Each row comes from the steps of one path. Every step used is in the known rows, and no mark comes twice. Write the path behind each row, first mark first.
Known rows:
fuza/zono/kefit/murag: [-1.66  1.95 -3.40 -2.49  2.27 -2.91 -0.77  3.68  0.56 -1.44 -2.24  1.92
 -1.15  1.66 -0.17  1.27  3.53  1.76 -0.76 -0.17  2.64  0.72  1.84  0.48
  1.21]
fuza/napibiv: [-4.12  3.89 -3.31 -1.83  2.57 -2.47 -0.01  2.39  0.68 -5.51 -1.29 -1.38
 -1.93  0.57  1.02  0.31  2.46  2.68 -0.67 -2.00  2.97  1.10  2.50 -0.41
  3.90]
napibiv/fovo/vegok: [-3.23  4.67 -2.00  1.09  1.05 -2.98  1.60  4.80  0.07 -3.04  0.93 -1.13
 -0.30 -0.84  0.01 -1.10  1.43  3.71 -4.82 -1.43  0.73 -0.64  0.99 -0.30
  3.46]
zono/fuza/napibiv/kefit/murag: [-2.18  0.31 -2.50 -1.46  3.15 -2.81 -0.46  1.97  4.51  0.28 -0.47  2.79
 -1.11  3.24  2.07  2.26  3.39  2.16 -0.29 -1.34  1.92  0.80 -1.09  1.06
  1.74]
murag/kefit/napibiv/fuza/zono: [-3.85  2.88 -1.10 -1.40  0.08 -3.92 -1.27  1.87  0.96 -2.67 -2.53  3.00
 -1.23  2.25 -0.10  0.55  2.67  2.41 -0.96 -0.62  2.94  0.23  3.45 -0.36
  3.02]
dugefa/fovo: [-2.01  4.06 -2.75 -1.43  1.92 -1.36  0.09  2.54  0.93 -6.02  0.46 -0.72
  0.91 -3.33 -0.34 -1.70  1.85  3.17 -3.79 -2.30  2.97  2.16  2.48  0.05
  2.31]
kefit/napibiv: [-4.48  4.01 -2.30 -2.53  2.05 -1.74  0.15  2.26  1.31 -5.05 -0.90 -1.23
 -2.44  1.14  0.56 -0.03  1.71  3.66 -0.23 -1.16  2.01  0.99  1.82 -0.07
  3.20]
kefit/zono/fuza/napibiv/fovo: [-3.80  3.58 -3.96 -0.39  1.77 -2.32  1.67  1.56  3.07 -0.15 -0.51  1.96
  0.26  2.20 -0.50  2.04  3.31  3.36 -1.05 -1.92  2.25  1.76  3.84 -0.59
  2.46]
kefit/napibiv/fovo: [-4.98  4.66 -2.82 -0.26  1.36 -1.68  1.06  3.93  1.00 -3.42  0.15 -0.82
 -0.82  0.63  0.11  0.14  2.51  3.52 -2.10 -1.26  1.72  1.29  1.73 -0.43
  3.18]
kefit/murag/fuza/napibiv/fovo/vegok: [-4.07  4.88 -2.63  1.29  0.35 -3.50  0.01  4.39 -0.34  0.34 -0.77  0.36
  0.36  2.69  1.52  3.22  2.69  2.96 -2.58 -1.67  1.14 -2.94 -1.16  0.59
  3.57]
murag/fuza/zono: [-2.85  3.64 -2.65 -0.68  0.21 -3.23 -1.71  2.53  0.29 -4.56 -2.03  1.48
 -1.00  0.80  1.31 -1.19  3.35  3.78 -1.36 -1.08  2.08  0.33  3.20 -1.37
  2.83]
murag/kefit/zono/fuza/napibiv/fovo/vegok: [-3.43  4.47 -2.03  0.15 -0.40 -4.09  1.04  2.46  2.42  0.74 -0.76  2.12
  0.14  2.20 -0.62  2.67  2.10  3.63 -3.87 -1.86  1.50 -1.33  3.52  1.00
  2.93]
murag/kefit: [-2.29  4.26 -1.16 -1.09 -0.41 -2.28 -1.53  3.21  0.56 -5.96 -0.43 -0.25
 -2.24 -0.61  1.60 -2.60  2.25  3.83 -3.44 -1.79  1.95  1.00  1.72  0.46
  2.44]
murag/kefit/zono/fuza/napibiv/fovo/dugefa: [-3.05  4.46 -2.58 -1.70  0.24 -3.34 -0.61  1.85  3.08 -2.52 -0.90  2.19
 -0.65  1.92 -0.29  2.33  3.75  2.58 -3.53 -3.39  1.63 -1.50  4.85 -0.47
  1.89]
murag/fuza/napibiv/kefit/zono: [-3.12  1.56 -1.16 -1.11  0.42 -1.37 -0.14  0.20  2.07 -3.18 -2.43  2.82
 -1.16  2.39  2.91  0.99  3.29  4.28 -1.30 -1.85  1.05 -0.52  3.91 -0.09
  2.86]
kefit/zono/fuza/napibiv: [-3.35  2.88 -3.59 -2.54  2.37 -2.47  0.89 -0.28  3.38 -1.92 -1.48  1.61
 -1.28  2.85  0.08  1.84  2.60  3.48  0.89 -1.76  2.45  1.39  4.03 -0.30
  2.40]
napibiv/fuza/zono/kefit/murag: [-1.08  0.14 -2.61 -1.63  2.49 -3.09 -0.62  2.38  0.21  0.16 -2.07  4.08
 -0.28  2.48  0.43  1.02  3.66  2.10 -0.59 -0.32  2.23  0.59  0.81 -0.03
  0.83]
kefit/zono/fuza/murag: [-1.93  2.35 -3.13 -3.15  1.98 -1.50  1.07  0.43  3.13 -0.45 -1.09  0.95
  0.16  2.53 -0.36  1.74  3.30  2.81  0.52 -2.43  0.86  1.25  2.52 -0.18
  1.21]
napibiv/kefit: [-1.91  1.24 -1.02 -0.84  1.86 -1.59 -0.08  2.69  2.13 -5.25 -0.21  0.68
 -1.83 -0.61  2.27 -2.65  2.56  3.75 -3.29 -1.35  1.10  1.42  1.32 -0.13
  2.29]
napibiv/fuza: [-2.02  1.89 -1.55 -0.41  1.86 -2.00  0.06  1.21  0.43 -4.43 -0.13  1.11
 -0.96  0.29  1.99 -2.60  2.27  3.94 -1.66 -1.81  1.47  1.38  0.41 -1.19
  2.41]
zono/fuza/murag: [-1.86  2.32 -3.34 -2.31  2.70 -2.20 -0.29  2.04  2.34 -1.19 -0.03 -0.13
 -0.38  1.46  0.80  0.25  3.32  2.50 -0.70 -2.72  0.87  1.63  0.05  0.06
  1.56]
zono/kefit/murag/fuza/napibiv: [-2.36  2.08 -2.80 -1.65  1.33 -1.99 -1.96  2.52 -0.44 -1.27 -1.96  1.97
 -1.61  3.21  3.46  2.19  3.63  3.52 -0.88 -1.70  1.69 -0.68 -0.55  1.43
  1.75]

Which path is each row?
[-4.17  5.52 -2.03 -2.74  0.47 -2.26 -1.04  4.63  0.54 -3.73 -0.91 -1.36
 -0.54  1.01 -0.14  2.85  4.00  1.01 -3.87 -3.90  0.47 -2.55  2.22  0.26
  2.63]
fuza/murag/kefit/napibiv/fovo/dugefa
[-3.05  1.49 -2.04 -1.53  2.87 -2.02 -0.27  2.91  2.46 -2.33 -1.45  0.93
 -1.57  1.99  1.83  2.07  3.30  1.59 -0.62 -1.22  2.40  0.18 -0.06  0.77
  2.84]
fuza/napibiv/kefit/murag
[-1.81  1.89 -2.43 -1.24  0.62 -3.02 -1.96  2.56 -0.58 -3.30 -2.08  2.86
 -1.20  1.00  2.07 -1.05  3.60  4.31 -2.66 -1.12  1.52  0.49  3.30 -0.18
  1.56]
murag/fuza/zono/kefit
[-2.01  4.45 -2.15 -1.20  1.80 -2.78  0.94  2.97  0.41 -4.90  0.59 -1.34
  1.13 -3.07 -0.92 -0.63  0.44  3.39 -4.95 -2.02  2.07 -0.33  2.06  0.52
  3.01]
dugefa/fovo/vegok
[-1.83  2.62 -2.52 -2.20  1.55 -1.90  0.87  0.12  3.53 -2.43 -0.40  1.65
 -1.15  2.00  0.19 -0.89  2.20  4.71 -0.05 -1.35  1.39  1.98  3.03 -0.40
  1.33]
kefit/zono/fuza
[-3.97  3.73 -3.17 -0.06  1.79 -3.69  2.52  1.90  2.69  0.96 -0.33  1.39
  0.31  2.43 -1.16  2.94  2.01  3.50 -2.24 -1.60  1.28 -0.75  3.50 -0.03
  3.08]
kefit/zono/fuza/napibiv/fovo/vegok
[-1.07 -0.10 -1.79 -2.67  2.18 -1.11  1.00  0.48  4.53  0.39 -0.98  2.75
  0.22  2.39  0.84  1.12  3.72  2.81 -0.99 -2.24 -0.28  1.18  2.41  0.31
  0.84]
napibiv/kefit/zono/fuza/murag
[-3.43  4.25 -2.80 -0.04 -0.38 -2.92  0.17  2.22  2.94 -0.13 -0.75  2.66
 -0.04  2.06 -0.14  1.67  3.44  3.32 -2.79 -2.13  2.44  1.16  4.10  0.40
  2.26]
murag/kefit/zono/fuza/napibiv/fovo
[-1.53  1.23 -1.11 -1.10  1.95 -1.36 -0.19  3.21  2.57 -2.87 -0.46  1.07
 -1.46  1.01  2.08 -0.46  2.94  2.73 -1.59 -0.83  1.41  0.66 -0.99  0.56
  1.66]
napibiv/kefit/murag
[-2.60  1.94 -2.51 -0.72  1.91 -3.42 -0.18  1.68  0.69 -3.54 -1.57  2.27
 -0.33  0.79  0.02 -1.23  3.00  2.55 -0.92 -0.85  2.72  1.13  3.21 -1.91
  2.73]
napibiv/fuza/zono
[-1.95  1.30 -0.97 -1.68  1.30 -0.85  1.24  1.13  2.89 -4.36 -1.09  1.54
 -1.45  0.47  1.16 -1.36  2.44  4.01 -2.10 -0.98  1.01  1.09  3.83 -0.19
  1.99]
napibiv/kefit/zono
[-1.61  2.40 -0.86 -1.31  0.19 -2.15 -1.32  2.21 -0.14 -2.30 -0.99  0.99
  0.02  0.81  1.67 -0.51  3.44  2.25 -2.42 -3.05  1.09  0.24  0.08  0.17
  2.14]
napibiv/fuza/murag/kefit
[-2.97  3.49 -2.31 -2.28  0.31 -3.04 -0.59  0.32  3.10 -1.95 -1.80  2.26
 -1.33  2.63  0.43  1.42  2.70  3.48 -0.76 -1.90  2.50  0.88  4.27  0.67
  2.21]
murag/kefit/zono/fuza/napibiv
[-0.92  1.84 -1.87 -1.32  0.43 -1.43 -2.00  2.79 -0.28 -1.77 -0.88  2.17
 -1.55  2.20  3.61 -0.31  3.36  4.58 -1.84 -1.36  0.49 -0.02 -1.58  1.49
  0.64]
zono/kefit/murag/fuza
[-2.19  4.43 -1.01 -1.97 -1.05 -1.56 -0.33  1.63  1.32 -5.07 -1.69  0.50
 -1.68  0.43  0.36 -1.26  2.19  4.04 -2.09 -1.39  1.99  0.65  4.29  0.17
  2.23]
murag/kefit/zono
[-2.09  3.53 -1.90 -0.76  0.09 -1.45 -1.72  2.67  0.60 -3.08 -0.75  0.80
 -1.18  2.09  2.96 -0.57  3.05  4.08 -0.52 -1.36  1.15 -0.45 -1.42  0.22
  1.81]
kefit/murag/fuza
[-2.71  0.34 -1.91 -3.04  2.97 -1.49  0.21  1.29 -0.29 -0.15 -1.48  1.61
 -0.45  2.77  1.58  2.14  3.17  2.68 -0.74 -2.36  0.17  0.55  0.18  0.93
  1.50]
zono/kefit/napibiv/fuza/murag
[-4.31  2.91 -3.43 -1.13  1.88 -2.96  0.54  4.62  0.43 -1.08 -1.52  1.79
 -0.46  1.03 -1.08  1.60  3.45  2.56 -2.74 -0.57  2.22  1.33  4.31 -0.08
  2.31]
fuza/zono/kefit/napibiv/fovo
[-4.04  2.82 -2.80 -0.16  0.22 -2.86 -0.83  4.01 -0.18 -0.63 -1.66  3.15
 -0.28  1.98  0.91  1.46  3.93  4.07 -3.04 -0.98  1.35  0.27  3.49 -0.03
  2.09]
murag/fuza/zono/kefit/napibiv/fovo
[-2.26  4.26 -1.53 -2.95 -0.40 -1.14 -0.20  2.02  0.84 -3.00 -2.23 -0.12
 -0.44  1.04 -0.13  1.15  3.16  2.20 -1.48 -2.43  1.26  0.01  3.75  0.65
  2.12]
fuza/murag/kefit/zono
[-4.13  3.20 -2.22  0.13  0.13 -4.15 -0.02  4.35 -0.68  0.47 -1.53  2.69
 -0.32  2.14  0.30  2.26  2.55  4.34 -4.07 -0.58  0.41 -2.23  3.16  0.58
  2.69]
murag/fuza/zono/kefit/napibiv/fovo/vegok
